Each row was made from one path, in order. Every step used is in the known rows, and no mark comes twice. Write each row's path.
In the rows, 128 means zero.
Known rows:
V, H, Q, N, W: [157 125 102  96 140 137 106  99 158 144 110  94  74 163  91 112  94 123
 101 161 119 177 120 138]
H, V: [201 137 125  90 135 180 106  67 149 170 127 107 167 161 150 109  96 143
 117 126  84 140 111 122]
W, H, Q: [146  67 107  96 131 105 100  79 148 162 117 145 185 125 139  67  98 136
  85 142 144 146 108 118]
N, W, P: [ 81 123 106  97 132 126  84  74 135 144 144 140 107 125 132 116  87 133
 145 109  86 153 107  92]
H, Q, S: [160 107 101 116 129 130 105  81 160 199 129 132  75 150 105 107 110 121
  91 167 177 155 115 125]
H, Q, S, N, W, P: [ 88 114 104 119 122 104  97  80 149 170 131 134  32 138 109 110 110 123
 107 160 185 155 112 115]
P, N, W, H, V, Q: [187  95 125 111 165 147 100  83 136 190 126 131 174 136 129  95 109 151
 113  93  54 145 101 112]
N, W: [114 120 112 108 141 141  99  77 142 179 136 136 100 124 124 112  92 135
 132 109  87 145 104 103]
S, N, W, H: [ 38 104 126 109 121  98 102  66 136 143 123 136  89 102 157  87 106 147
 125 116 126 131  96 111]
V, Q, S: [156  90 112 118 137 144 101  75 154 175 130 156  63 155 109 140  98 121
  69 134 183 154 107 135]
V, Q, N: [155  97 109 118 153 122 100  76 157 153 124 145  70 158  99  95  88 122
  65 130 169 159 102 135]
S, Q, N, W, P: [ 42 138 111  92 135  86 106  45 139 134 125 140 124 127 123 128 101 124
 129 120 158 137 107 116]
H, V, Q, S: [192 124 126 107 140 169 104  73 147 164 126 126  96 174 117 144  90 137
  83 121 141 147 111 133]
H, V, Q: [215 119 120 101 148 178 104  77 149 157 127 120 127 173 134 118  88 131
  82 122 112 150 109 130]
S, Q, V, H: [150 142 121  67 140 148 118  66 156 142 102 124 150 119 140 144 109 109
 129 140 142 138 110 140]
S, N, W: [ 56 120 121 112 125 119 104  66 144 156 130 127  70 111 158  92 110 138
 131 126 120 134  97 111]
V, Q, W, H: [183  70 103 110 140 146 104  86 141 151 118 160 110 136 108  66  86 137
  71 111 161 139 104 123]
V, H: [185 115 109  75 126 178 108  83 158 150 115  94 151 157 144 125 103 126
 114 159  81 164 117 140]
H, Q, W: [204 106  88 112 134 156 111  91 154 185 123 126  99 142 106  38 101 127
 100 154 146 143 113 115]
P, N, W: [188 111 117 111 161 163 102  77 145 211 135 120 167 133 140  88 121 143
 137 111  40 144 103 109]
W, H: [130  73 120  86 123 116 100  66 144 156 117 146 213 115 158  82  98 148
 103 124 121 135 104 117]
Q, S, N, W, H: [ 31 114 135 117 107  98 103  60 138 170 123 144  47 113 122 141 110 151
 126 124 178 131 103 119]

Which path is each row?
[155 134 123 106 151 140  94  77 141 132 127 124  83 172 102 123  76 138
  93 106 124 157 109 121] | H, V, Q, N, W, P
[ 35 122 118 105 118 110  93  64 138 132 135 130  73 112 164  95 107 135
 141 126 117 140  99 103] | S, N, W, P
[162  83 116  92 139 107  99  88 153 158 104 148 160 112 121  71  92 134
  95 135 152 144 106 121] | W, H, Q, V
[163  95 121 117 154 130 101  82 139 207 126 133 152 126 118  98 118 150
 123 110  78 146 104 110] | P, N, W, H, Q, S
[114 122  96 119 145  94  94  86 153 158 128 128  57 148  84  75  91 124
 103 147 155 165 112 112] | H, Q, N, W, P
[163 106 107  83 133 153  83  65 146 154 143 124 203 142 172  84 115 133
 142 137  66 155 108 102] | W, P, N
[ 72 119 131 112 103 122 107  54 149 180 126 133  59 126 137 131 119 143
 123 147 180 131 105 128] | Q, S, N
[212 112  94  85 132 175 106 101 152 145 112  92 125 162 115  85 107 128
 114 163  93 170 122 130] | V, H, Q, W, P, N
[169  94 122 108 156 141 101  78 138 198 127 130 192 121 140  84 116 152
 131 102  48 142 101 107] | P, N, W, H
[ 99  93 109 110 141 101  97  87 136 166 125 149 117 115 112  98  88 139
 109 107 117 148 105 104] | N, W, H, Q
[202 109  97  85 134 168 109  97 163 153 114  94 120 166 127 112 104 115
  96 176 107 175 120 140] | V, H, Q
[218 144 129  73 145 177 105  94 167 149  96 111 106 124 113 122  93 122
 136 142 106 155 110 140] | Q, V, H
[201 106  86 107 136 151 101  91 149 172 128 125 121 145 112  34 107 130
 113 151 126 150 114 106] | H, Q, W, P, N
[146 140 120  75 142 141 116  56 156 157 110 140 157 110 146 127 110 112
 130 132 152 127 105 129] | S, Q, V
[ 58 139 114  97 140  92 114  46 142 151 121 138 122 127 120 126 103 125
 122 120 159 133 106 122] | S, Q, N, W
[162  80 127  91 136 129  99  73 139 142 114 142 189 140 141 102  85 149
  79 109 125 140 106 125] | W, H, V, Q
[145  87 130  96 138 112  99  71 138 135 110 141 166 143 124  98  81 154
  79 106 137 141 106 126] | W, H, V, Q, N
[142 124  99  91 136 129  99  97 154 128 113  96  76 164  94 116  92 122
 109 161 118 182 120 133] | V, H, Q, N, W, P
[157 114  97 117 145 110 104  82 163 174 123 122  85 154  96  62  99 122
  89 164 162 159 111 125] | H, Q, N
[ 85  97 118 103 137 109  96  77 133 163 126 150 137 109 125 108  86 147
 123  95 100 140 103 103] | N, W, H
[121  78 112 102 134  81 100  77 148 154 111 143 156 127 114  63  92 142
  85 139 162 148 107 122] | W, H, Q, N
[ 88  83 121 126 132 109  99  75 142 156 124 162  32 135 109 138  97 131
  72 119 197 148 101 130] | V, Q, S, N, W, H
[227 120 117 101 147 185 101  81 139 150 126 120 132 170 121  93  90 145
  99 108  99 144 111 120] | H, V, Q, W, P, N
[180 105  84 104 128 146 100  90 149 159 129 129 105 143 111  41  98 127
 109 154 146 150 115 106] | H, Q, W, P
[178  88  95 106 137 159  95  84 143 140 131 153  91 148 114  73  86 127
  87 119 150 149 107 116] | V, Q, W, P
[112 103 107 120 155 107  90  80 146 136 130 151  42 153  87 109  80 124
  80 113 160 165 102 121] | V, Q, N, W, P
[156 116 100  89 112 162  97  72 136 145 130 135 137 127 129  49  93 148
 144 121 114 131 111  98] | Q, W, P
[168 125 129 109 136 158 105  71 146 157 124 125  78 168 124 140  94 138
  84 123 148 144 108 135] | H, V, Q, S, N
